Known rows, with every step that occurs:
roga -> bopul -> betu -> kuvame -> giboz -> temol: [ 0.760 -0.447 -3.375  0.402  4.848 -0.094  0.769  1.605  1.370  3.890
 -1.963 -1.827 -0.821  1.067 -1.815  1.330 -1.954 -1.101  1.095 -0.202
  0.249  0.616  1.410 -3.724 -0.735  1.909  1.323 -1.615]
kuvame -> giboz -> temol: [ 1.720  1.356  2.021 -0.927 -0.731  1.289 -2.449 -2.171 -0.647  3.145
 -1.849 -0.507  2.560  2.599  0.566  1.838 -2.104 -0.123 -1.442 -1.974
  1.759  0.965 -1.370 -1.186  1.105  1.225  3.159 -1.051]
giboz -> temol -> bopul -> betu -> kuvame: [-1.491 -2.445 -2.727 -0.337  2.630  1.428 -0.084  3.386  1.323 -2.007
  1.402 -2.595  0.518 -1.146 -1.179  0.041  2.562 -1.666  0.089 -0.037
  1.658  0.673  0.279 -0.665 -3.366 -2.553 -1.554  1.090]
betu -> kuvame -> giboz: [ 4.024 -1.825  2.339  0.222 -1.725 -0.559 -3.613 -1.107 -0.493  1.177
  3.492 -2.302 -0.660  1.094 -3.779  1.638 -4.012  0.738 -0.147 -1.854
 -0.946 -4.187  1.000 -0.982 -2.094  4.983  1.064 -3.207]
bopul -> betu -> kuvame -> giboz: [ 2.177 -3.177 -0.920  0.003  3.284  0.594 -3.073 -1.272 -0.066  1.143
  1.329 -4.128 -1.324  3.798 -1.494  2.192 -3.041 -0.018  0.636 -1.483
  1.299 -0.724  1.261 -2.609 -2.228  3.939  1.460 -2.460]
giboz -> temol -> vesebuk -> roga: [-2.229  0.245 -2.321 -0.897 -2.505 -0.004  0.083 -0.764 -0.102 -2.637
 -0.927 -0.092  2.272 -1.069  0.987 -2.785  0.338  0.991 -1.781  0.364
 -0.131 -0.019 -2.207 -1.220  0.172 -2.946 -3.065  0.624]
giboz -> temol: [-1.061  0.487 -2.414  0.039  0.307  0.305 -0.865 -0.266  0.773 -1.226
 -0.280  0.200  1.163  1.538 -0.103 -1.377  1.969  0.692 -1.849  0.002
  2.459  0.305 -1.034 -1.625  0.254 -2.314 -1.441  0.039]
reto -> giboz: [-1.938  2.214  2.644  0.751  0.170 -2.166  0.327 -0.260 -3.854  4.855
 -0.795  2.238 -2.445  4.060  0.629 -0.941 -0.475  2.118 -1.716 -0.125
 -0.215  0.575 -2.995  1.768  3.069  1.079  0.382 -0.044]
reto -> giboz -> temol -> vesebuk: [-3.773  1.465  0.986 -0.409 -1.467 -0.670  0.511  0.622 -1.920  3.949
 -1.384  3.244  0.642  2.751  1.225 -1.079  1.690  2.055 -1.719 -1.217
 -0.277 -0.931 -2.829  1.516  3.550 -3.527  1.024 -0.074]
giboz -> temol -> vesebuk -> roga -> bopul -> betu -> kuvame: [-1.882 -0.858 -3.928 -0.777 -0.737  0.582  0.203  0.987  1.243 -1.080
 -0.583 -1.317  2.019 -1.035 -0.137 -1.678 -0.347  0.493 -0.403  0.346
 -0.369 -0.762 -0.618 -2.523 -0.519 -2.673 -2.214 -0.725]
roga -> bopul -> temol -> vesebuk -> betu -> kuvame -> giboz: [ 0.519 -1.094  0.690  0.375  1.984 -0.012  2.221 -0.883  0.135  0.273
 -1.551 -0.190  0.055  0.277 -1.433 -0.845 -2.194 -2.395 -1.327  0.451
 -2.221  0.738 -0.875  0.454 -0.378 -0.335 -0.505 -0.098]
temol -> vesebuk -> betu -> bopul -> reto: [-0.159 -1.479  0.865 -0.499 -2.481 -2.298  1.536 -2.555  0.567 -6.324
 -0.136  2.686 -0.106 -3.895 -1.314 -2.325  0.537 -1.317  0.915  1.799
 -1.778 -1.575  0.895  2.573 -1.458 -0.279 -1.006  3.349]
fipo -> betu -> kuvame: [ 3.401  0.660 -2.005  2.728 -2.268 -0.141 -0.611 -2.226  1.706 -1.687
  1.276  0.830 -2.172  1.800  1.514 -0.142  1.799  2.331  3.046 -0.936
  0.296 -4.536  2.671  0.103  1.503  2.362 -0.172 -0.677]
reto -> giboz -> temol -> bopul: [-3.613  1.602  1.575  0.169  0.338 -0.244  1.054  3.322 -2.377  4.483
 -0.425  1.555 -0.525  1.865  0.544 -0.425  1.993  0.640 -1.148  0.044
  0.083  1.166 -2.794  2.294  1.769 -2.635  0.570  0.794]
roga -> bopul -> sena: [ 0.448  0.606 -2.492  0.351  4.805 -2.442  2.739 -0.203 -1.047  2.492
 -2.891  0.376 -3.645 -2.329 -0.584 -1.517 -0.997 -1.950 -4.117  1.025
  2.437  2.630 -0.903 -1.103 -1.917  1.227 -2.835  1.458]
giboz -> temol -> vesebuk -> betu: [-1.990 -0.720 -2.249 -0.231 -2.653  0.148  0.078 -1.519  1.602 -3.557
 -1.425  1.506  2.244  0.566 -0.675 -2.695  1.188 -0.690 -0.717  1.422
  0.631 -1.233 -0.738 -0.067 -0.225 -4.462 -1.281  1.803]
reto -> giboz -> temol -> vesebuk -> betu: [-3.618  1.570  0.963  0.142 -2.301 -0.524  0.341  0.430 -1.299  3.918
 -1.728  3.213  0.486  3.868  0.352 -1.484  0.688  1.314 -1.072  1.027
 -0.301 -0.880 -2.418  1.781  3.335 -3.784  1.170  0.220]
reto -> giboz -> temol: [-3.121  2.274  0.860  0.213 -0.226 -0.278 -0.154  1.329 -1.976  5.684
 -0.914  2.229 -0.192  4.416  0.705 -0.540  1.153  2.261 -1.747  0.049
  0.984  0.207 -2.586  0.640  3.666 -2.278  1.066 -1.074]
vesebuk -> roga -> bopul -> betu -> kuvame -> giboz -> temol: [ 0.706  1.866 -2.343  0.253  1.004  0.053 -0.296  1.610 -1.316  4.536
 -1.393 -4.893 -0.935  1.050 -0.041 -0.610 -6.541 -0.002  0.197  3.462
 -1.041  3.851 -0.939 -4.102 -0.434  3.744 -2.375 -2.655]
roga -> bopul: [ 0.039  1.908 -2.020  1.119  3.544 -2.990  3.184  0.140 -0.939  1.128
 -2.977  1.107 -2.502 -1.532 -1.191 -1.898 -0.820 -0.860 -0.393  0.759
 -0.765  1.873 -0.965 -1.456  0.143  2.458 -1.717  1.593]
reto -> giboz -> temol -> bopul -> betu -> kuvame: [-3.110  0.021  0.688  0.054  1.119  0.496 -0.034  4.057 -1.356  5.079
  0.750 -0.001 -0.751  2.577 -0.410  0.661  1.533  0.587 -0.317 -0.060
  0.186 -0.005 -1.415  1.394  0.901 -2.327  0.933 -0.577]
kuvame -> giboz -> temol -> bopul: [ 1.196  0.769  2.775 -1.065 -0.079  1.277 -1.388 -0.213 -0.993  2.117
 -1.423 -1.200  2.303 -0.112  0.268  2.019 -1.167 -1.634 -0.814 -1.899
  0.845  1.838 -1.674  0.252 -0.792  0.759  2.720  0.662]
temol -> vesebuk -> roga -> bopul -> reto -> giboz: [-3.168  1.487  0.747 -0.197 -2.709 -2.346  2.583 -0.266 -3.345 -1.256
 -1.402  1.588 -1.026 -2.967  1.738 -2.006 -2.648  1.153 -0.506 -0.140
 -4.514  1.426 -2.828 -0.266  0.650  0.826 -2.973  1.964]
roga -> bopul -> reto -> giboz -> temol -> vesebuk -> betu: [-4.190  2.450  0.203  1.205 -0.236 -0.797  2.579  3.287 -0.548  2.012
 -1.539  3.761 -1.815  0.013 -0.190  1.287 -0.235 -0.119  1.407  0.581
 -2.574  1.990  0.362 -1.566  1.623 -1.399  0.926  1.341]
giboz -> temol -> bopul: [-1.780 -0.354 -1.401 -0.254  1.220  0.483  0.700  2.461  0.115 -2.673
  0.303 -0.839  0.735 -2.379 -0.630 -1.265  3.056 -1.607 -0.869  0.234
  1.222  1.458 -1.334  0.497 -2.257 -2.788 -2.209  2.625]

Rows:
[-0.003 -0.472 -0.667 -0.678 -1.259 -1.651  1.429 -1.565 -1.890 -0.829
 -1.688 -1.448  0.076 -2.643  0.305 -1.692 -4.428 -0.071 -0.116 -0.313
 -3.648  0.026 -1.858 -1.183 -1.039  2.509 -2.095  0.384] => temol -> vesebuk -> roga -> bopul -> betu -> kuvame -> giboz
[ 1.111 -3.839 -1.597 -0.713  2.202  1.276 -2.673 -1.136  0.958  0.193
  1.004 -3.361  0.443  2.778 -1.123  2.006 -1.844 -0.086  0.600 -2.217
  1.004 -1.694  1.305 -2.506 -1.946  1.413  1.774 -2.296] => bopul -> betu -> kuvame -> giboz -> temol -> vesebuk
[ 2.834 -1.886  1.485 -2.458  3.704 -0.743  1.578 -1.733  0.158 -3.259
  1.496 -1.498  1.490 -5.396  0.207 -2.557  2.309 -0.530 -2.510  0.853
  0.568  1.064 -0.462  3.714 -0.467  0.607 -2.470 -0.724] => betu -> bopul -> temol -> vesebuk -> roga
[-2.338  0.813 -3.028 -0.722 -1.523 -0.205  1.258  0.061  0.150 -1.583
 -1.833  0.294  2.173 -1.690  0.660 -2.690  0.277  0.372 -1.306  0.607
 -0.555  0.383 -1.984 -1.723  0.382 -2.993 -2.779  0.785] => giboz -> temol -> vesebuk -> roga -> bopul
[ 2.631 -0.969  0.428 -0.376 -2.767  0.354 -2.552  0.692  0.496  2.330
  2.367 -2.414  1.360 -0.326 -3.362  1.126 -4.294  0.508  0.311 -1.018
 -1.910 -3.855  0.735 -1.949 -1.460  2.423  0.645 -3.660] => betu -> kuvame -> giboz -> temol -> vesebuk -> roga -> bopul
[-1.064 -0.498 -0.466  0.584  3.040 -0.638  3.613 -1.384 -0.373 -1.207
 -2.698  0.719 -0.585 -0.003 -0.365 -2.325 -0.517 -2.366 -1.765  1.305
 -1.628  2.255 -1.803  0.603  0.057 -1.436 -1.980  1.594] => roga -> bopul -> temol -> vesebuk -> betu
[-1.647 -1.322 -1.722 -0.870  2.111  0.822  0.515  2.349 -0.083 -1.740
  0.406 -1.243 -0.074 -2.991 -0.202 -0.987  2.995 -2.274 -3.483  0.453
  3.442  2.052 -1.274  0.755 -3.828 -3.830 -3.025  2.500] => giboz -> temol -> bopul -> sena
[ 2.554 -0.137  1.820 -2.155 -1.146  0.963 -1.642 -2.738  0.964  2.275
 -2.325 -0.006  3.309 -0.764 -0.139  1.157 -1.706 -1.703 -2.055 -0.376
  2.402 -0.396 -0.191  0.990 -0.196 -0.552  3.196 -0.398] => kuvame -> giboz -> temol -> vesebuk -> betu -> bopul -> sena
[ 2.982 -0.906  0.786  1.145 -4.038  0.252 -3.262 -1.270  1.545  0.510
  1.573 -1.898 -0.352  4.303 -4.915 -0.380 -5.095 -1.687  1.368  4.913
  0.012 -2.622  2.034 -0.215 -2.231  1.563  0.628 -1.347] => vesebuk -> betu -> kuvame -> giboz -> temol
[ 3.764  0.256 -0.651  1.470 -2.021  1.798 -1.379 -1.006  2.083  0.811
  0.828 -0.316 -0.686  0.362  2.154  2.035  1.298  0.451  1.848 -1.599
  1.799 -3.419  2.815  0.863  0.088  0.800  1.665 -0.765] => fipo -> betu -> kuvame -> giboz -> temol -> bopul -> sena
[ 0.231 -1.026 -3.393  0.106  4.074 -0.226  1.420  1.111  1.527  2.647
 -2.129 -1.172 -0.197 -0.067 -1.676  0.888 -1.552 -1.274  1.093 -1.062
 -0.529 -0.129  1.045 -3.154 -0.645  1.155  1.256 -1.032] => roga -> bopul -> betu -> kuvame -> giboz -> temol -> vesebuk
[ 2.195  2.970  0.138  1.240 -0.093 -0.145  1.102 -0.654  1.623 -0.194
 -0.027  3.534 -1.628 -1.500  4.301  1.582  5.156  2.438  3.938 -1.036
  1.288 -0.823  3.310  2.043  4.240  1.515  2.535  0.275] => fipo -> betu -> bopul -> reto -> giboz
[ 0.210  0.838  1.966 -1.480  1.950 -0.803  0.158  2.985  0.554  0.584
  2.872  2.019 -0.286 -4.118 -0.455  1.832  4.053  1.467  0.781 -0.403
  0.994  0.443  2.503  1.395  1.295  0.806  1.701 -1.061] => betu -> bopul -> reto -> giboz -> temol
[ 1.123 -3.134 -1.612 -0.678  1.382  1.313 -2.817 -0.699  0.389  0.969
  1.010 -4.545  0.416  2.811 -0.566  1.710 -3.523  0.265  0.530 -0.926
  0.379 -0.692  0.949 -3.109 -2.012  2.084  0.704 -2.931] => bopul -> betu -> kuvame -> giboz -> temol -> vesebuk -> roga
[ 1.686 -3.253 -1.662 -0.200  2.912  1.386 -3.213 -0.506  1.028  1.565
  1.365 -4.175 -0.275  4.106 -1.280  2.383 -2.204  0.033  0.462 -1.440
  1.874 -0.848  1.542 -3.159 -1.920  2.226  1.757 -2.905] => bopul -> betu -> kuvame -> giboz -> temol
[ 3.517  0.610 -1.033  1.581 -3.904  1.343 -1.327 -2.643  2.341 -0.334
  0.069  1.302  0.752  1.363  2.213  1.370  1.287  2.017  3.189 -2.725
 -0.021 -5.311  2.561  0.059  2.306  0.952  2.666 -1.350] => fipo -> betu -> kuvame -> giboz -> temol -> vesebuk
[ 1.578 -1.344  2.125  1.289 -4.250  0.795 -2.963  1.058  1.134 -1.071
  3.013 -1.878 -0.944  2.455 -4.566  1.158 -4.331 -2.435  2.402  4.340
 -1.161 -1.331  2.464  0.049 -3.524  0.956  0.516 -0.140] => vesebuk -> betu -> kuvame -> giboz -> temol -> bopul -> reto
[ 4.556  2.348 -1.943  1.270  1.075 -1.028  1.646 -2.647  2.431 -1.326
 -1.459  2.221 -1.029 -2.336  3.334 -0.989  4.684  1.400  3.009  0.162
  2.200 -1.516  2.827  2.385  3.168  2.327  0.987  0.771] => fipo -> betu -> bopul
[ 2.754 -2.235  1.173 -0.568 -2.853  0.429 -3.339 -0.527  0.921  0.501
  3.194 -1.497  1.560  0.329 -3.451  1.572 -2.451  0.669 -0.275 -2.577
 -0.956 -5.280  1.148 -1.055 -1.776  1.744  1.444 -3.104] => betu -> kuvame -> giboz -> temol -> vesebuk
[-0.262 -1.343 -0.534  0.689  2.425 -0.600  2.788 -0.561  0.318 -1.308
 -1.111  0.051 -0.613 -0.152 -1.682 -1.863 -1.030 -2.204 -1.370  1.155
 -2.069  0.547 -0.735  0.484 -0.782 -0.957 -2.094  0.496] => roga -> bopul -> temol -> vesebuk -> betu -> kuvame
[ 2.895  2.233 -0.693  1.224  0.200 -0.185  1.050 -1.375  2.194 -2.591
  0.241  2.907 -1.439 -2.666  3.934  1.267  5.038  1.994  3.876 -0.977
  1.565 -0.710  3.887  1.437  3.009  2.023  1.600  0.741] => fipo -> betu -> bopul -> reto
[ 2.634 -1.313  1.219  1.181 -3.577  0.225 -2.451  0.268  1.254 -0.308
  1.920 -2.249 -0.644  2.570 -5.075 -0.386 -4.573 -2.873  1.782  5.036
 -0.549 -2.002  1.794  0.704 -3.449  1.351  0.028 -0.186] => vesebuk -> betu -> kuvame -> giboz -> temol -> bopul
[-1.880 -0.816 -1.471 -0.856 -2.421  0.495  0.068  0.042  2.426 -4.218
  0.140  2.092  2.520 -1.845 -0.716 -1.194  2.676 -0.509  0.201  1.155
  0.564 -1.084  1.048  0.139 -0.356 -4.341 -0.366  1.374] => giboz -> temol -> vesebuk -> betu -> bopul -> reto
[ 0.925  0.457  2.131 -1.548 -1.775  0.889 -1.603 -2.903 -0.508  1.409
 -2.385  0.471  3.514  0.921  0.899  1.416 -1.584 -0.153 -1.428 -3.104
  0.505 -0.254 -1.740 -0.468  0.960 -0.076  3.350 -0.062] => kuvame -> giboz -> temol -> vesebuk
[-1.525 -2.345  2.124 -0.820  0.632  0.978  0.694 -3.790 -2.951 -5.020
  0.556 -2.043  0.883  1.087  2.597 -2.727 -0.980 -0.050 -4.663 -0.367
 -1.395  2.927 -4.267  1.870 -0.505 -1.887 -4.720  0.199] => bopul -> temol -> vesebuk -> roga
[-5.363  1.761  3.154  0.637 -1.809  0.801 -1.319  2.954 -2.354  0.601
  2.771  3.037 -1.727  2.900  1.767  3.529  1.312  2.903  0.048 -2.120
 -0.651  2.100 -0.077 -1.425  1.980 -1.778  1.200 -0.244] => bopul -> reto -> giboz -> temol
[ 3.694  0.923 -0.495  1.862 -2.588  1.601 -1.065 -0.791  2.126  0.251
  0.632  0.163 -0.074  0.768  1.864  1.938  1.426  0.921  3.568 -1.804
  0.333 -3.789  2.706  0.638  1.028  1.453  2.199 -0.684] => fipo -> betu -> kuvame -> giboz -> temol -> bopul
[ 1.020  0.048  1.854 -1.200  1.259  1.745 -1.501 -0.258 -0.662  2.415
 -1.913 -2.097  2.194  0.826  0.796  2.571 -1.373 -1.898 -0.380 -1.972
  1.418  2.464 -1.195 -0.365 -0.898  0.700  3.220  0.421] => kuvame -> giboz -> temol -> bopul -> betu
[ 2.787 -2.705  1.515 -2.389  4.539 -0.880  1.775 -2.079  0.881 -3.842
  1.391 -0.340  1.463 -5.492 -0.270 -1.918  4.085 -0.775 -2.576 -0.415
  1.088  0.010 -0.020  4.269 -0.479 -0.058 -1.208 -0.167] => betu -> bopul -> temol -> vesebuk
[ 1.219 -0.646 -2.691  0.779  5.008 -0.830  1.105  0.861  0.431  3.638
 -1.804 -1.969 -2.027  0.775 -1.901  1.056 -2.707 -1.280  1.235 -0.304
 -0.350  0.867  1.134 -3.189 -0.926  3.531  1.003 -1.122] => roga -> bopul -> betu -> kuvame -> giboz
[-0.295  2.241 -0.460  0.596  1.537 -0.716  1.509  0.022 -3.205  1.485
 -1.258 -3.683 -1.714  0.517  1.326 -2.969 -5.186 -0.069 -2.335  3.952
 -1.698  5.808 -3.365 -1.699  0.044  2.762 -5.425 -0.937] => vesebuk -> roga -> bopul -> temol
[-0.448  0.262  2.090 -1.925  1.350 -0.979  0.717  2.418  0.693 -0.702
  2.516  2.915  0.304 -5.236 -0.169  1.565  4.528  1.455  0.789 -1.110
  0.181 -0.348  2.187  1.939  1.112 -0.029  1.644 -0.232] => betu -> bopul -> reto -> giboz -> temol -> vesebuk
[ 3.580  0.089 -0.049  0.442  0.156 -2.282  0.346 -1.715  1.645 -1.702
 -0.266 -0.218 -1.383 -0.594 -3.499 -3.115 -1.269 -2.353  1.159  6.958
  1.395  0.217  1.952  2.452 -1.270  2.278 -1.136  1.335] => vesebuk -> betu -> bopul
[ 2.453  0.397  2.055 -1.807 -1.804  0.783 -1.379 -2.521  0.982  1.684
 -2.395  0.322  3.889 -0.293 -0.323  0.994 -1.558 -1.252 -0.237 -0.645
  0.896 -0.557 -0.185  0.698  0.732  0.145  3.871 -0.316] => kuvame -> giboz -> temol -> vesebuk -> betu -> bopul
[-3.434 -0.299 -0.289 -0.090  0.295  1.393  0.128  3.974 -0.098 -3.949
  2.074 -0.006  0.331 -2.568  0.076  0.908  3.501 -1.024  0.089 -0.828
  0.420  2.401 -0.349 -0.443 -2.616 -3.303 -1.663  2.579] => giboz -> temol -> bopul -> reto
[ 1.013  2.478 -0.560  0.648 -1.108  0.560  1.520 -0.344  2.524 -0.911
 -0.307  4.324  0.131 -2.398  4.533  1.455  6.228  2.537  3.905 -1.757
  0.902 -1.845  3.421  2.192  4.528 -0.859  2.865  0.484] => fipo -> betu -> bopul -> reto -> giboz -> temol -> vesebuk
[-5.635  1.211  3.128  0.635 -3.443  0.711 -0.964  2.251 -1.756 -0.549
  1.956  3.619 -1.246  2.893  1.251  2.723  0.785  2.007  0.716 -0.825
 -1.676  1.387  0.148 -0.561  1.713 -2.860  1.269  0.755] => bopul -> reto -> giboz -> temol -> vesebuk -> betu
[-2.750  4.347 -0.173  0.680 -1.030 -0.650  0.811  3.434 -3.075  3.566
 -0.512 -1.340 -2.170  0.227  1.477 -0.512 -4.609  1.543  0.038  3.177
 -2.459  5.134 -1.735 -3.199  1.285  2.041 -3.351 -0.923] => vesebuk -> roga -> bopul -> reto -> giboz -> temol
[-1.214 -3.348  2.146 -0.224  0.300  0.908  0.655 -4.446 -1.231 -5.828
  0.082 -0.378  0.714  2.729  0.897 -2.683 -0.018 -1.510 -3.617  0.812
 -0.637  1.486 -2.809  2.956 -0.790 -3.257 -3.016  1.472] => bopul -> temol -> vesebuk -> betu
[-0.500  1.059  2.087 -1.887  0.504 -0.901  0.566  2.876 -0.045  0.082
  2.604  1.531  0.217 -5.222  0.309  1.109  2.696  1.716  0.814  0.217
 -0.417  0.672  1.586  1.525  1.159  0.575  0.628 -0.883] => betu -> bopul -> reto -> giboz -> temol -> vesebuk -> roga
[ 3.986  1.197 -0.961  1.992 -3.208  1.519 -1.904 -2.106  2.469  0.861
  0.381  0.630  0.088  2.607  1.947  1.752  0.812  2.138  3.120 -1.851
  0.863 -4.359  2.834 -0.411  2.367  1.773  2.717 -1.887] => fipo -> betu -> kuvame -> giboz -> temol
[-1.219 -1.640 -2.408 -0.189 -3.331  0.398 -0.642 -0.758  2.347 -3.518
  0.217  0.914  2.113  0.451 -1.981 -2.233  0.797 -0.455 -0.388  1.438
  0.138 -3.181  0.272 -0.329 -0.975 -4.043 -1.338  0.651] => giboz -> temol -> vesebuk -> betu -> kuvame
[-5.877  1.842  3.144  0.317 -3.429  0.635 -0.977  2.870 -2.887  0.000
  2.439  2.562 -1.124  1.746  2.413  2.741  0.084  3.204  0.066 -1.701
 -2.148  2.383 -1.019 -1.365  1.884 -1.712  0.124 -0.189] => bopul -> reto -> giboz -> temol -> vesebuk -> roga
[-4.030  0.068  4.193  0.587  0.572 -0.836  1.676  4.530 -3.964 -2.887
  2.699  0.939 -3.519 -3.407  0.499  1.827  1.885 -1.062  0.908 -1.385
 -2.701  3.630 -1.323  2.486 -2.888  0.360 -1.373  4.383] => temol -> bopul -> reto -> giboz
[ 3.630  0.533 -0.790  0.395  1.491  0.511  2.106 -3.584  2.405 -3.033
 -1.141  1.912  0.492 -2.190  4.414 -1.081  5.617  0.998  1.640 -1.110
  1.662 -1.311  1.792  3.608  3.325 -0.179  0.626  0.683] => fipo -> betu -> bopul -> temol -> vesebuk
[-1.202 -2.417 -0.422  0.052  5.213 -0.872  2.048  1.573 -2.301 -3.758
 -0.133 -2.863 -2.875 -2.824  0.018 -0.513  1.253 -3.088  0.469  0.007
  0.071  3.887 -1.388  1.501 -4.765  1.467 -2.587  4.623] => temol -> bopul -> betu
